Each row was made from one path, in order. Every step used is in the known rows, and no mark comes twice. Write each row's path.
Known rows:
t > g: [ 0.289 -0.611 -1.313  1.734  1.488  0.309  0.411 -0.479 -1.513 -1.063
 -0.110 -2.647  1.672 -2.696  1.378 -0.446 -0.189 -2.887  1.032 -0.851
 -0.954 -2.569]
y > a > x > e > w: [-2.160 -1.120 -0.272  1.965  1.233 -2.762 -2.493 -0.616 -2.583 -0.624
 -2.191 -1.256 -0.677 -2.471 -0.194  0.560 -4.063 -2.554 -1.956  0.840
 -0.907 -2.973]
w > a > x > e > m: [-0.376 -0.564 -2.818  0.408  0.404 -0.152 -0.099 -0.576 -4.822  1.953
  1.320 -0.238  2.984 -0.708  0.414  1.007  0.361 -1.902  1.158 -0.684
  1.737 -0.799]
m > e > w: [-1.453 -0.884 -1.536  1.495  0.905  1.181 -0.167  2.052 -3.012 -1.894
 -0.408  0.282 -0.947 -0.578  0.585  3.878  0.148 -1.279 -1.674  0.740
  2.086 -1.442]
g > t: [-2.014  1.883 -0.416  0.405 -0.829 -1.362 -1.363  3.306 -1.109  0.849
 -0.368 -0.974 -0.989 -3.449  0.354  0.445 -0.883  0.106 -0.242  0.204
  0.291 -1.335]
m > e > w > g > x > a: [ 0.819 -1.655 -3.643 -0.340 -0.418  1.053  2.887  1.197  0.159 -0.332
 -1.148  2.087 -2.282  0.505  0.615  0.411 -0.476 -1.639 -0.953 -1.428
  1.779  0.309]
a > x > g > m > e: [ 0.939  3.140 -1.237 -1.802 -2.131 -0.478 -0.329  0.747 -0.860  1.006
 -1.023 -1.585 -2.916  2.267  0.937  0.107 -0.171 -2.747 -0.897  0.151
 -0.744 -0.397]
y > a > x: [-1.229  0.525 -0.936  0.153  1.098 -4.575 -0.309 -0.704 -1.976 -0.108
 -1.137 -2.956  0.106 -2.595 -2.493  0.415 -4.713 -2.135 -1.757  1.447
 -0.894 -4.847]
t > g > m: [ 1.455 -1.269 -0.489  1.182 -0.498 -0.086 -0.666  0.634  0.008  0.208
 -1.350 -2.284  0.378 -1.159  3.213  0.219  1.183 -2.689  2.331 -0.665
 -1.472 -1.535]
a > x > g > m > e > w: [-0.408  2.132 -0.283 -0.388 -1.681 -0.193 -1.569  0.009 -0.305  0.015
 -2.217 -1.074 -3.112  3.234  1.398  1.758  0.170 -3.738 -1.936  1.043
 -0.117  0.028]
t > g > x: [ 0.396 -0.205 -0.956  0.024 -0.530  1.105  2.034 -0.325 -0.474 -1.016
  0.481 -2.548  0.337 -2.163  2.024 -1.347  0.253 -2.954  3.379 -2.315
 -1.895 -2.943]
m > e > w > g: [-0.127 -1.663 -2.214  0.367  0.549  0.999  0.775  1.752 -1.837 -0.722
 -0.479  1.132 -1.919 -1.457 -0.233  2.812  0.489 -0.419 -1.588 -0.454
  1.178 -0.791]
a > x: [-1.731  3.270 -1.649 -1.649  0.476 -2.802 -0.414 -0.052 -3.672  0.597
 -0.104 -1.893  0.622 -1.524 -0.931 -0.960 -2.641 -2.147 -0.698  2.449
  0.137 -3.255]
m > e > w > a > x: [-1.745 -1.062 -2.278  2.004  1.658  0.770  1.934  0.151 -2.216  0.385
 -0.036  0.699  0.608  0.828 -1.228  3.949 -0.032 -1.439 -2.230  1.615
  2.678 -1.391]
w > a > x: [-1.387  0.839 -1.855  0.352  1.324 -1.334  1.724 -0.994 -2.345  2.703
  1.227 -1.728  2.637 -0.916 -1.657  0.867 -1.248 -1.052 -0.756  1.804
  1.326 -2.555]
w > a: [-0.527 -0.688 -1.455  1.585  1.431  0.270  1.502  0.193 -1.915  1.608
  1.538 -1.886  2.416 -2.034  0.021  1.826 -0.354  0.317 -0.286  0.225
  1.397 -1.869]
t > g > m > e > w: [ 0.870 -3.005 -0.615  2.923 -0.118  1.859 -0.162  1.024  0.094 -1.073
 -2.104 -0.600 -1.107  0.429  2.820  2.734  2.382 -3.174  0.989 -0.542
 -0.085 -0.628]
g > x: [-1.152  1.463 -0.819 -1.857 -1.661 -0.273  1.444  1.601 -2.021 -0.309
  1.168 -1.608 -0.789 -2.236  1.577 -0.751 -0.861 -0.936  2.425 -0.914
 -0.608 -2.837]
x > e: [-0.201  0.070 -1.225  0.857 -0.430  0.594 -1.940  2.240 -4.128  0.005
  0.672 -0.824  0.135 -3.621  2.600 -1.086 -0.821 -0.239  1.217 -1.132
 -0.375 -1.370]
w > g: [ 0.603  0.248 -2.120 -1.714  0.280 -1.071  0.483  1.415 -1.608  1.202
  0.639 -1.178 -0.534 -3.452 -0.064 -0.743 -1.073  0.412 -0.092 -0.744
 -0.886 -1.933]
w > a > x > g: [-0.313  2.045 -1.316  0.107  0.715  0.073  1.310 -1.556 -0.858  2.287
  0.758 -2.749  1.424  0.710 -0.714  0.344 -1.073 -1.883 -1.979  0.247
  0.133 -1.293]

Which path is each row?
[-1.743  0.568 -1.054 -0.398  0.040 -1.145 -1.776  0.036 -3.188  1.029
 -1.108  0.727 -0.875 -1.878  0.499 -1.113 -2.062 -2.014 -0.737  1.039
 -0.877 -0.903]
a > x > e > w > g
[ 1.223 -1.410 -0.067  1.992 -1.032  3.244 -0.381  0.947  1.237  0.487
 -0.846 -0.937 -2.034  2.888  2.634  4.622  2.126 -1.311 -1.531 -1.439
  0.516  1.709]
x > g > m > e > w > a
[-0.648  3.501  0.380  0.030 -1.269  0.450 -2.041  2.102  0.563  0.372
 -0.794 -2.344 -2.312 -1.242  0.985 -0.097 -0.374 -1.103 -1.803 -1.561
 -1.044  0.293]
x > g > t
[-0.645 -0.101 -0.701 -0.868 -1.624 -1.424 -2.520  0.773 -2.022  2.085
 -1.990  1.016 -2.035 -0.870  2.063 -0.842 -0.639 -1.831  0.399  1.216
 -0.970  0.061]
a > x > e > w > g > m
[ 1.385 -0.744 -1.452 -0.309 -1.964  0.060 -0.152  3.677 -1.733  0.547
 -0.352 -0.372 -2.381 -0.015  2.197  1.928  1.206 -0.035  1.241 -0.014
  1.043 -0.909]
g > m > e
[-1.669  0.259  0.408  1.572 -0.101  0.481 -1.214 -1.658  0.555  1.826
 -1.310 -1.059  0.156  2.846  1.475  3.206  0.110 -2.712 -2.370  1.563
  0.617  0.601]
e > w > a > x > g > m
[ 0.263  1.367 -2.960 -1.727 -0.753 -0.656  2.136  0.744 -0.266 -0.020
  0.039 -0.225  0.210 -0.084  1.818 -2.816 -2.265 -1.881  0.931 -0.766
  0.879 -1.325]
g > x > a
[-0.576  1.656 -2.646 -1.558 -0.592 -1.647 -2.504  0.524 -6.348 -0.105
  0.170 -0.106  0.997 -0.819  1.521 -0.525 -0.977 -3.293  1.404 -0.173
  0.834 -1.571]
a > x > e > m
[-0.344 -1.597 -0.491  0.941 -1.272  0.696 -1.431  2.893 -1.281 -0.566
 -1.549  0.592 -2.507  0.832  2.699  3.889  1.359 -0.993 -0.102  1.259
  1.338 -0.244]
g > m > e > w
[-0.728  0.002 -1.443  1.888  0.905  2.113  1.344 -0.729 -1.033  0.103
 -0.249 -0.355 -0.623  2.140 -0.722  3.909  0.343 -2.394 -3.224 -0.016
  1.687 -0.103]
m > e > w > a > x > g
[-1.452 -0.830 -0.936  0.219  0.981 -0.467 -1.036  0.553 -1.482 -0.117
 -0.873  0.100 -0.609 -2.218  0.571  1.982 -0.947 -0.826 -1.767  0.593
 -0.003 -1.208]
e > w > g
[-0.721  0.237 -1.898  1.139  0.560 -0.136  0.788 -0.328 -3.200  2.884
  1.141 -0.856  2.097 -1.651 -0.145 -0.535 -1.215 -0.738  0.149  0.263
  0.447 -1.207]
w > a > x > e
[-0.181 -1.497 -2.011 -0.771 -1.170  1.798  2.123  1.880 -0.732 -0.616
 -0.111  1.008 -2.929 -1.049  0.410  2.256  0.786 -0.698  0.156 -1.825
  0.398 -1.110]
m > e > w > g > x
[-0.397 -0.793 -2.136 -0.944 -0.158 -0.329  1.199 -0.158  0.793  0.424
 -1.303  1.109 -1.079 -0.147  1.817 -0.814 -1.497 -1.944 -0.850 -0.585
  0.724  0.014]
e > w > g > x > a
[ 2.345 -2.260 -1.573  1.792 -0.625  1.503  0.705  1.337 -0.510 -0.466
 -1.208 -1.613 -0.923 -0.364  2.205  1.132  2.168 -2.201  2.339 -1.379
 -0.621 -1.082]
t > g > m > e
[ 1.311 -0.299 -2.915  0.216  0.178  0.512  3.016 -1.039  0.873 -0.693
 -0.848 -1.205  1.179 -0.177  2.395 -3.389 -1.052 -4.045  1.981 -2.213
 -0.560 -1.381]
t > g > x > a
[ 1.718 -0.985 -2.805 -3.091 -2.703  1.110  0.231  1.650 -3.056  0.631
  1.533  0.403 -1.325 -2.655  3.024 -1.131  1.025 -0.939  4.156 -4.433
 -1.094 -0.378]
w > g > x > e > m
[ 0.807  0.552 -2.021 -3.051 -1.862 -0.337  2.252  1.248 -0.562  1.235
  1.269 -0.972 -1.670 -3.134  0.600 -1.572 -0.757 -0.024  2.208 -2.175
 -1.686 -2.003]
w > g > x
[-2.821  1.314 -0.731  0.613  0.229 -1.070 -2.773  0.381 -4.068  0.028
 -1.048  0.115  0.092 -1.383  1.371 -0.353 -2.077 -2.762 -0.924  1.681
  0.008 -1.664]
a > x > e > w
[ 0.274 -2.304  0.066  0.842 -1.547  0.867 -3.098  2.050 -1.344  1.119
 -1.570  1.197 -2.193 -2.099  3.890  0.459  0.574 -0.237  0.915 -0.653
 -1.098  1.107]
x > e > w > g > m
[ 0.930 -0.893 -0.934  1.086 -1.175  2.432  1.252  0.460 -1.066 -0.639
  0.530 -1.680 -0.096 -3.051  3.307 -2.731  0.651 -2.735  4.261 -3.817
 -2.343 -1.381]
t > g > x > e
[-3.437 -0.216 -0.807  1.736  1.976 -0.530  0.076 -1.477 -1.903  1.202
 -0.310 -0.555  2.328  0.040 -0.439  3.124 -1.178 -2.136 -2.413  2.884
  1.817 -1.992]
e > w > a > x
[-0.404 -1.483 -1.095  1.114 -0.688  0.154  0.458  0.966 -0.944  1.674
 -1.305  0.614 -1.080  2.201  0.728  4.214  1.115 -1.230 -0.560  2.123
  2.258 -0.285]
g > m > e > w > a > x
[-0.970 -2.074 -0.799  1.066  0.775 -2.762 -1.574 -0.775 -1.700  0.472
 -2.086 -0.818 -1.390 -3.410 -1.138  0.074 -3.920 -1.754 -1.829  0.055
 -1.763 -2.594]
y > a > x > e > w > g
[-1.357 -1.401 -0.336  1.594 -0.869  0.665 -3.089  2.626 -1.109  1.058
 -1.512  1.477 -2.253 -3.634  2.005 -0.085  0.265  0.204 -0.061 -1.081
 -0.694  1.169]
x > e > w > g > t
[-0.551 -1.410 -0.214 -0.384 -0.616 -0.824 -1.996  1.183 -0.004  0.907
 -1.602  0.319 -1.931 -0.851  2.168  2.283  0.232 -0.408 -0.661  1.163
 -0.367 -0.148]
e > w > g > m
[-0.932 -1.053 -1.697  0.789 -0.228  0.844  0.406  3.212 -0.322  0.334
 -1.245  1.754 -3.248 -2.089 -0.625  2.974  0.905  0.066 -1.605 -0.703
  1.268  0.168]
m > e > w > g > t
[-2.520 -1.993 -0.055  2.684  2.092  0.856 -0.292 -0.296 -1.429  0.401
  0.029 -0.406  2.296 -0.661  0.718  4.365  0.154 -0.595 -1.898  1.386
  1.984 -1.255]
e > w > a
[-1.605 -0.539 -0.635 -1.242 -0.820  0.261  0.503  0.529 -0.377 -0.134
 -0.153  0.112 -1.856 -1.874  1.500  1.085 -0.551 -1.179  0.430 -0.956
 -0.851 -1.330]
e > w > g > x
